What can hang from each mark
q559: q214 q686
q92: q5
q460: q5 q122 q598 q618 q973
q58: q214 q686
q596: q5 q478
q598: q460
q973: q460
q686: q58 q214
q478: q596
q214: q58 q92
q5: q596 q618

Known rows, with every way that one mark hangs from another
q460{q973}: -.07	-.02	-.01	.12	.16	.14	.11	.10	.05	.05	.07	-.09	.22	-.08	.07	-.03	.22	-.05	.08	-.32	.10	.15	-.04	.06	.07	-.04	.04	.24	.14	.01
q598{q460}: -.13	-.16	.11	.23	-.29	-.07	-.14	-.09	-.19	.06	-.10	-.08	.18	-.07	-.04	.09	.13	-.03	-.12	-.22	.07	-.03	.43	-.06	-.06	.16	.11	.17	.08	-.12
q58{q686{q214{q92{q5}}}}: -.01	-.12	.11	.06	-.31	.15	-.48	.17	-.03	-.26	-.12	.09	.39	-.06	-.08	-.01	-.03	.15	-.24	.03	.29	-.02	.28	.06	-.14	.27	-.20	-.23	.06	.15
q973{q460{q122 q618}}: -.03	-.02	.36	-.25	-.02	-.07	.10	-.24	-.09	.26	-.10	-.18	-.05	.06	.21	.08	.03	.03	.09	-.19	.09	-.18	.24	-.11	-.07	.15	-.01	.17	.02	.22
q596{q5 q478}: -.37	.08	.10	.21	.08	.16	-.01	.10	.17	.36	-.47	.09	.27	.04	-.07	.01	.12	-.14	-.04	.14	-.03	.06	.06	-.05	.14	-.11	.48	.26	.04	-.03
q58{q214{q92{q5{q618}}} q686}: .01	.06	-.06	-.16	-.23	.08	-.28	-.16	-.05	-.55	-.07	.09	.21	-.13	.11	.07	.05	.18	-.11	.29	.09	.24	.28	.04	-.26	.12	-.18	.00	.04	-.15
q460{q5{q618} q122 q598 q973}: .10	.17	-.17	.06	.20	-.04	.47	-.20	.13	.14	.36	.03	-.23	.02	.19	-.05	-.15	-.02	.30	.07	-.23	-.19	-.58	-.17	.38	-.08	.07	-.06	.01	-.18
q596{q5{q618} q478}: -.43	.09	.00	.11	.28	.09	.12	.08	.13	.24	-.50	.15	.12	.07	-.11	.03	.21	-.16	.08	.27	-.19	.10	-.21	-.06	.14	-.25	.44	.21	.04	-.22
q686{q214}: -.25	-.27	.14	.13	.07	.17	-.32	.16	-.06	.15	-.10	-.02	.16	.05	.08	-.01	.21	-.01	-.04	-.10	.11	-.11	-.02	.02	-.03	.13	.03	.02	.02	.07
q478{q596}: -.10	.00	.15	-.07	-.13	.14	.00	.09	.11	.10	-.20	-.06	.04	.03	-.06	.04	.27	.08	.08	-.28	.32	.33	.13	-.02	.07	.10	.17	.47	-.01	-.21
q92{q5{q618}}: -.20	.08	-.04	.02	-.14	-.05	-.14	-.10	-.05	-.02	-.15	.01	.12	-.08	-.02	.06	.24	.04	-.03	.02	-.02	.03	-.08	-.04	-.03	-.11	.15	-.02	-.03	-.20
q686{q58{q214{q92{q5}}}}: -.01	-.06	-.08	-.12	-.06	.04	-.75	.07	-.04	-.32	.13	-.07	.21	-.20	.19	.08	-.04	.15	-.47	.13	.13	.17	.48	-.02	-.34	.22	-.22	-.14	-.33	.32
q559{q214{q58 q92} q686}: -.08	.00	.34	-.05	.01	.12	-.19	.39	-.11	-.24	-.05	-.29	-.22	-.11	-.34	.27	.05	.24	-.13	-.21	.10	.18	.41	.39	-.43	.02	-.02	-.09	.11	.57
q214{q58 q92}: .09	.01	.19	.01	.04	.05	-.25	.37	-.07	-.22	.09	-.16	.01	-.12	-.19	.08	.09	.18	-.04	-.17	.21	.28	.43	.17	-.20	.12	-.11	.09	.00	.14
q58{q686}: -.11	-.08	.20	.07	-.24	.16	-.03	-.11	-.02	-.10	-.09	.01	.25	.01	-.09	.07	.17	.01	.11	-.10	.32	.28	.34	-.04	.01	.10	.13	.25	.24	-.07
q598{q460{q5{q596 q618} q122 q973}}: .18	.02	-.20	.08	.01	-.26	.46	-.28	-.06	-.05	.15	.17	-.20	.01	-.07	-.16	-.14	-.23	.18	-.14	-.32	-.10	-.45	-.06	.11	-.09	-.22	-.06	.17	-.46
q460{q5 q122 q598 q618}: .15	.13	-.06	.02	-.07	-.01	.45	-.27	.07	.42	.27	.00	-.28	.12	.33	-.02	-.32	.04	.22	.24	-.05	-.22	-.21	-.23	.36	.08	.19	.00	-.01	.08
q460{q5{q596 q618} q122 q598 q973}: .24	.12	-.28	.03	.24	-.14	.58	-.22	.11	.01	.37	.12	-.31	.14	.09	-.14	-.17	-.17	.37	.05	-.29	-.11	-.71	-.15	.36	-.18	-.08	-.08	-.01	-.35
q973{q460{q122 q598 q618}}: .08	-.03	.25	-.19	-.04	-.08	.23	-.30	-.06	.29	.10	-.22	-.12	.18	.31	.10	-.10	.05	.11	-.05	.08	-.37	.23	-.21	.12	.19	.06	.10	-.13	.22
q973{q460{q5{q596} q598 q618}}: .32	-.14	-.05	-.08	.00	-.23	.37	-.28	-.03	.28	.10	.04	-.25	.20	.13	-.05	-.05	-.15	.31	.20	-.07	-.30	-.13	-.16	.18	-.23	-.04	-.03	-.08	-.12
q596{q5}: -.29	.01	.19	.26	-.13	.09	-.07	.08	.05	.24	-.39	.02	.18	.00	.00	.06	.22	-.15	.04	-.03	.04	.13	.10	-.08	.02	.04	.25	.20	.00	-.17
q460{q122 q973}: -.03	.09	.10	.04	.09	.11	.12	-.03	.06	.07	.13	-.11	.11	-.05	.14	-.04	.01	-.02	.06	-.40	.07	.03	-.06	-.01	.09	.14	.03	.20	.10	.10
q598{q460{q122 q618 q973}}: .07	-.02	-.03	.08	-.01	.02	.45	-.12	-.11	.17	.16	-.11	.07	.01	.21	-.10	-.19	-.05	-.02	-.28	-.02	-.15	.04	.03	.10	.24	-.13	.18	.22	.09
q686{q58{q214{q92}}}: -.05	-.17	.00	-.14	.25	.12	-.58	.14	-.06	-.34	.16	-.11	.09	-.14	.20	.14	.01	.11	-.30	.10	.14	.31	.51	-.03	-.32	.23	-.22	.07	-.23	.38
q92{q5{q596 q618}}: -.05	.05	-.15	-.02	-.10	-.13	-.04	-.14	-.06	-.18	-.12	.09	.02	.04	-.14	-.03	.25	-.14	.05	-.01	-.06	.09	-.21	-.01	-.05	-.22	-.03	-.08	-.05	-.39
q559{q214}: -.28	-.03	.15	.00	-.08	.15	-.24	.10	-.07	.15	-.10	-.16	.11	-.03	-.01	.14	.21	.05	-.03	-.23	-.05	.05	.12	.17	-.14	-.07	.19	.16	.01	.14
q92{q5}: -.12	.08	.02	.11	-.33	.00	-.29	-.07	-.01	.08	-.13	-.05	.25	-.10	.02	.04	.16	.05	-.14	-.10	.15	.00	.19	-.02	-.04	.02	.21	.00	-.04	-.05
q478{q596{q5}}: -.22	.06	.20	.10	-.22	.17	.03	.17	.17	.26	-.51	.03	.08	.06	-.09	.00	.27	-.08	.07	-.12	.21	.31	.01	-.04	.09	.12	.23	.46	-.05	-.38

Rows
.09	.04	.28	-.22	-.09	-.16	.19	-.30	-.02	.39	-.07	-.03	-.18	.00	.23	.01	-.09	.02	.19	.03	.00	-.23	.01	-.15	.04	.03	.08	.04	.06	.12 : q973{q460{q5 q122 q618}}
.07	-.06	-.09	.28	-.16	-.09	.17	-.08	-.04	.19	.09	.06	.13	-.16	.00	-.09	-.02	-.09	.04	-.15	-.07	-.10	-.02	.00	.11	-.03	.04	.07	.20	-.19 : q598{q460{q5 q973}}
-.16	-.03	-.15	-.10	.40	.00	.20	-.01	.05	-.05	-.17	.14	.00	.16	-.20	-.03	.21	-.18	.14	.07	-.17	.18	-.24	.00	.11	-.37	.22	.17	.06	-.21 : q5{q596{q478} q618}
.26	.13	-.19	.04	.13	.06	.65	-.17	.15	.37	.42	-.01	-.21	.09	.37	-.15	-.35	.00	.27	.11	-.08	-.23	-.43	-.12	.44	.02	.04	.01	.09	.07 : q460{q5 q122 q598 q618 q973}
.03	.05	-.09	.12	-.02	-.16	.32	-.22	-.05	.08	.13	.09	-.10	-.12	.04	-.08	-.11	-.07	.14	-.11	-.26	-.15	-.33	-.09	.13	.03	-.04	-.01	.18	-.29 : q598{q460{q5{q618} q122 q973}}
.32	.00	-.22	.07	-.07	-.16	.63	-.23	-.04	.17	.22	.12	-.16	.06	.11	-.25	-.33	-.22	.14	-.10	-.18	-.14	-.31	-.01	.16	.00	-.26	-.01	.23	-.18 : q598{q460{q5{q596} q122 q618 q973}}
-.29	.07	.11	.04	-.02	.13	.18	.14	.14	.14	-.52	.09	-.05	.10	-.14	.02	.34	-.09	.20	.00	.06	.32	-.25	-.06	.10	-.01	.17	.43	-.05	-.55 : q478{q596{q5{q618}}}
-.04	.13	.25	-.05	-.28	.04	-.37	.30	-.07	-.22	-.09	-.26	-.09	-.19	-.34	.21	-.02	.28	-.29	-.16	.10	.02	.40	.40	-.44	.02	.00	-.29	.01	.52 : q559{q214{q58 q92{q5}} q686}
.13	-.13	-.10	-.01	.10	-.04	-.36	.44	-.12	-.40	.03	.05	-.08	.04	-.29	-.14	.07	.06	-.11	.05	-.04	-.02	-.18	.23	-.27	-.01	-.51	-.40	-.13	-.18 : q686{q214{q58 q92{q5{q596 q618}}}}
-.21	.02	.30	-.12	.03	.10	-.15	.17	-.08	-.19	-.21	-.21	-.10	-.13	-.18	.35	.08	.15	-.14	-.19	.01	.14	.33	.23	-.32	-.03	.13	-.03	.09	.64 : q559{q214{q92} q686}
.07	.00	-.04	.02	-.18	-.33	.23	-.37	-.13	-.02	-.01	.18	-.29	.02	-.12	-.06	-.11	-.19	.16	.01	-.28	-.07	-.22	-.14	.04	-.03	-.08	-.09	.06	-.47 : q598{q460{q5{q596 q618} q122}}
.06	.15	.07	.09	-.19	-.08	.12	-.28	.10	.30	.21	.01	-.18	.02	.20	.05	-.22	.04	.16	.09	-.03	-.21	-.07	-.26	.29	.11	.27	-.03	-.09	-.01 : q460{q5 q122 q598}
.05	-.09	.10	.10	-.17	.08	-.63	.47	-.06	-.12	.04	-.08	.17	-.09	-.14	-.07	.00	.22	-.30	-.06	.19	-.13	.25	.23	-.25	.24	-.28	-.31	-.11	.14 : q686{q214{q58 q92{q5}}}
.32	.05	-.51	.05	.45	.07	.81	-.03	.24	.34	.29	.18	-.10	.23	.15	-.26	-.28	-.20	.29	.32	-.18	-.14	-.55	.00	.49	-.43	.16	.07	.13	-.02 : q460{q5{q596{q478}} q598 q618 q973}
-.12	.12	-.24	-.07	.09	-.08	.03	-.10	.07	-.03	-.22	.17	.12	.07	-.19	-.08	.15	-.13	-.02	.13	-.14	.03	-.26	.02	.07	-.38	.21	.00	-.03	-.26 : q92{q5{q596{q478} q618}}
.02	.14	.13	-.06	-.29	.05	-.54	.40	-.08	-.12	.07	-.21	.10	-.19	-.23	.06	.00	.26	-.29	-.18	.02	.03	.37	.36	-.35	.03	-.10	-.18	-.11	.20 : q559{q214{q58 q92{q5}}}
.13	.08	-.11	.01	.21	.15	.58	-.08	.07	.22	.37	-.15	-.08	.15	.36	-.07	-.23	.00	.17	-.09	.00	-.19	-.18	-.08	.34	.15	-.01	.15	.06	.18 : q460{q122 q598 q618 q973}
.21	.09	-.09	-.08	-.03	-.16	-.16	.25	-.10	-.47	.05	.01	-.11	-.05	-.34	-.04	.09	.05	-.04	-.01	.00	.22	.03	.18	-.23	-.12	-.34	-.21	-.10	-.27 : q214{q58 q92{q5{q596 q618}}}
.01	-.22	.20	.08	.15	.15	-.44	.56	-.09	-.14	.05	-.11	.02	-.03	-.14	-.02	.07	.17	-.12	-.10	.19	.03	.25	.22	-.21	.23	-.29	-.10	-.02	.20 : q686{q214{q58 q92}}
-.11	-.21	.00	.01	.06	.06	-.81	.37	-.07	-.16	.05	-.03	.25	-.10	-.04	.02	-.03	.12	-.50	.02	.19	-.02	.22	-.03	-.23	.25	-.30	-.40	-.29	.45 : q686{q58 q214{q92{q5}}}
.06	-.07	-.29	-.24	.17	-.07	-.50	.00	-.09	-.58	.12	.05	-.04	-.05	.04	.00	.04	-.01	-.32	.25	-.09	.28	.05	-.01	-.35	-.02	-.46	-.22	-.33	-.03 : q686{q58{q214{q92{q5{q596 q618}}}}}
.15	.07	-.48	.05	.52	-.04	.62	-.07	.22	.10	.22	.23	-.13	.17	-.04	-.18	-.08	-.20	.32	.30	-.32	-.09	-.69	-.05	.45	-.53	.19	-.01	.04	-.27 : q460{q5{q596{q478} q618} q598 q973}
.10	.05	.00	.22	-.20	-.13	.19	-.19	-.01	.23	.16	.04	.03	-.15	.07	-.10	-.21	-.07	.03	-.23	-.11	-.20	-.05	-.06	.13	.15	.01	.04	.17	-.10 : q598{q460{q5 q122 q973}}
.07	.17	-.23	-.08	.25	-.15	.41	-.28	.17	.15	.12	.21	-.33	.21	-.01	-.08	-.24	-.13	.27	.34	-.33	-.16	-.48	-.22	.40	-.29	.31	-.07	-.07	-.22 : q460{q5{q596{q478} q618} q122 q598}
-.05	-.23	.21	.01	-.01	.24	-.31	.23	-.05	-.27	-.09	.05	.25	.01	-.09	.05	.05	.09	-.07	-.03	.29	.13	.30	.06	-.11	.28	-.18	-.04	.15	.20 : q58{q686{q214{q92}}}
.33	-.02	.05	-.17	-.06	-.25	.41	-.40	.01	.30	.16	.02	-.36	.22	.22	-.06	-.22	-.13	.28	.13	-.09	-.36	-.14	-.23	.20	-.06	-.06	-.08	-.12	-.05 : q973{q460{q5{q596} q122 q598 q618}}
-.07	-.10	.02	-.03	-.11	.12	-.33	.15	-.07	-.38	-.14	.12	.23	-.02	-.13	.01	.05	.14	-.14	.14	.15	.01	.02	.07	-.14	.15	-.23	-.28	.07	-.02 : q58{q686{q214{q92{q5{q618}}}}}
-.21	.00	.13	-.13	-.09	.03	-.54	.21	-.08	-.26	-.06	-.22	.01	-.19	-.24	.30	-.06	.18	-.51	-.10	.09	.12	.37	.16	-.44	.03	-.01	-.40	-.15	.81 : q559{q214{q92{q5}} q686{q58}}
.07	-.13	-.09	-.14	-.01	-.05	-.49	-.04	-.04	-.56	.02	-.05	-.08	-.10	-.03	.13	-.07	.01	-.43	.13	.16	.25	.37	.03	-.46	.09	-.27	-.28	-.20	.46 : q559{q686{q58{q214{q92{q5{q596}}}}}}
.03	.13	-.31	-.24	.21	-.03	-.20	-.09	.05	-.39	-.15	.18	.09	-.01	.04	-.06	-.01	.01	-.17	.35	-.22	.09	-.02	.11	-.16	-.23	-.03	-.03	-.15	-.14 : q58{q214{q92{q5{q596{q478} q618}}}}
.23	-.06	-.13	-.16	.20	-.16	.45	-.24	.10	.38	.01	.12	-.16	.23	.07	-.09	-.14	-.15	.23	.35	-.14	-.34	-.14	-.14	.31	-.39	.22	.01	-.06	.02 : q973{q460{q5{q596{q478}} q598 q618}}
